What can hang from each mark
Z_912: Z_790
Z_862: Z_42 Z_676 Z_790
Z_676: Z_735 Z_862
Z_154: Z_77 Z_862
Z_735: Z_42 Z_676
Z_790: Z_912
Z_77: Z_154

Each row was made from one small tree. The marks that hang from a mark follow it in brackets, in the order of their numbers. Every link used is in the known rows. Write each row's tree.
In the rows, zero is written as 128.
Known rows
Z_862{Z_676{Z_735} Z_790{Z_912}}: [133 122 131 129 158 158 101 159 119 113 138 143 109  64 185 139 142 158]
Z_154{Z_77 Z_862{Z_790}}: [112 140 150 148 148 167  81 173 108  99 141 154 121  74 180 149 132 117]
Z_862{Z_676{Z_735{Z_42}} Z_790}: [123 130 133 137 167 152  94 149 135 120 154 150 103  86 165 129 141 144]
Z_735{Z_42 Z_676{Z_862{Z_790{Z_912}}}}: [109 112 131 151 183 162  80 173 150 119 165 153 104  54 162 134 141 108]
Z_735{Z_42 Z_676{Z_862{Z_790}}}: [109 119 129 155 182 163  82 157 151 126 169 155 106  78 146 132 141 102]
Z_154{Z_77 Z_862{Z_676 Z_790}}: [125 144 153 152 147 161  79 171 104  86 138 155 118  75 180 146 142 138]
Z_77{Z_154{Z_862}}: [131 142 137 160 150 163 122 162 127 108 149 133 127 119 139 159 132 119]
Z_77{Z_154{Z_862{Z_42 Z_676 Z_790{Z_912}}}}: [139 137 155 158 148 148  97 192 128  97 125 135 105  75 175 148 153 163]
Z_154{Z_862{Z_42 Z_790{Z_912}}}: [121 127 156 150 151 164  82 201 112 114 129 148 103  58 201 140 148 143]
Z_912{Z_790}: [121 127 118 134 166 179 102 138 115 138 142 139 127 123 128 150 129 141]
Z_735{Z_676{Z_862{Z_42 Z_790{Z_912}}}}: [115 114 133 152 171 167  83 170 135 124 149 148 106  59 168 134 146 129]
Z_862{Z_676 Z_790{Z_912}}: [148 121 130 141 163 160 105 164 106 108 119 138 110  60 179 140 154 164]
Z_676{Z_735 Z_862}: [ 93 133 124 130 153 171  94 146 137 133 177 148 127 128 157 142 116 106]
Z_676{Z_735 Z_862{Z_42}}: [ 87 135 135 137 151 166  86 158 137 137 172 150 118 121 162 133 119 121]
Z_154{Z_77 Z_862{Z_790{Z_912}}}: [111 133 152 145 148 166  80 194 106  92 137 153 119  48 197 153 133 125]
Z_154{Z_77 Z_862{Z_42 Z_676 Z_790}}: [118 147 163 159 146 155  70 184 107  90 132 158 109  69 186 138 145 153]

Which tree is each row?
[117 129 154 139 155 155  75 195 133 101 157 156 100  62 201 139 143 139] -> Z_154{Z_862{Z_676{Z_735{Z_42}} Z_790{Z_912}}}
[105 147 164 147 142 154  67 181 118  93 150 160 108  73 192 136 135 148] -> Z_154{Z_77 Z_862{Z_42 Z_676{Z_735} Z_790}}
[124 135 151 146 154 145  93 187 150  97 155 142 105  77 175 150 139 139] -> Z_77{Z_154{Z_862{Z_676{Z_735{Z_42}} Z_790{Z_912}}}}
[143 145 139 163 150 157 120 160 126  96 144 134 125 120 140 156 141 139] -> Z_77{Z_154{Z_862{Z_676}}}
[113 120 131 134 157 169  83 172 122 127 139 142 117  80 184 145 139 124] -> Z_676{Z_862{Z_790{Z_912}}}
[122 122 136 133 168 151  92 171 134 112 149 148 100  56 185 133 141 152] -> Z_862{Z_676{Z_735{Z_42}} Z_790{Z_912}}
[107 122 141 141 156 164  75 185 124 130 134 145 108  73 190 135 143 139] -> Z_676{Z_862{Z_42 Z_790{Z_912}}}
[105 143 160 156 146 162  73 186 109 102 137 156 112  67 185 141 136 132] -> Z_154{Z_77 Z_862{Z_42 Z_790}}
[ 97 121 131 119 152 168  78 167 136 130 161 146 115  84 191 143 126 117] -> Z_676{Z_735 Z_862{Z_790{Z_912}}}
[122 147 145 156 154 149 108 168 149  99 170 143 115 117 145 149 130 129] -> Z_77{Z_154{Z_862{Z_676{Z_735{Z_42}}}}}
[124 125 142 136 158 152  91 173 121 115 133 145  99  56 192 129 146 175] -> Z_862{Z_42 Z_676{Z_735} Z_790{Z_912}}
[116 121 132 155 170 168  85 153 137 131 152 148 108  82 151 131 146 122] -> Z_735{Z_676{Z_862{Z_42 Z_790}}}
[121 138 134 149 158 156 110 149 121 119 152 146 112 107 155 128 135 163] -> Z_862{Z_42 Z_676{Z_735}}
[125 144 146 166 149 158 115 175 129 110 144 136 119 114 144 150 135 134] -> Z_77{Z_154{Z_862{Z_42}}}
[104 141 165 142 142 152  65 199 117  86 145 160 105  46 209 139 135 157] -> Z_154{Z_77 Z_862{Z_42 Z_676{Z_735} Z_790{Z_912}}}
[101 138 161 140 151 151  65 198 127  82 159 163 107  44 204 143 131 135] -> Z_154{Z_77 Z_862{Z_676{Z_735{Z_42}} Z_790{Z_912}}}
[111 146 153 139 142 159  75 167 117  90 155 159 117  79 185 145 131 132] -> Z_154{Z_77 Z_862{Z_676{Z_735} Z_790}}
[140 131 139 153 161 155  97 156 111 119 119 142 102  82 165 126 157 172] -> Z_862{Z_42 Z_676 Z_790}
[ 90 123 142 126 151 162  69 180 138 134 155 149 106  77 197 134 129 132] -> Z_676{Z_735 Z_862{Z_42 Z_790{Z_912}}}
[139 124 141 149 162 154  96 179 109 112 114 141 100  54 186 130 158 181] -> Z_862{Z_42 Z_676 Z_790{Z_912}}
[117 139 166 154 146 154  69 206 105  82 128 157 107  42 204 140 146 162] -> Z_154{Z_77 Z_862{Z_42 Z_676 Z_790{Z_912}}}
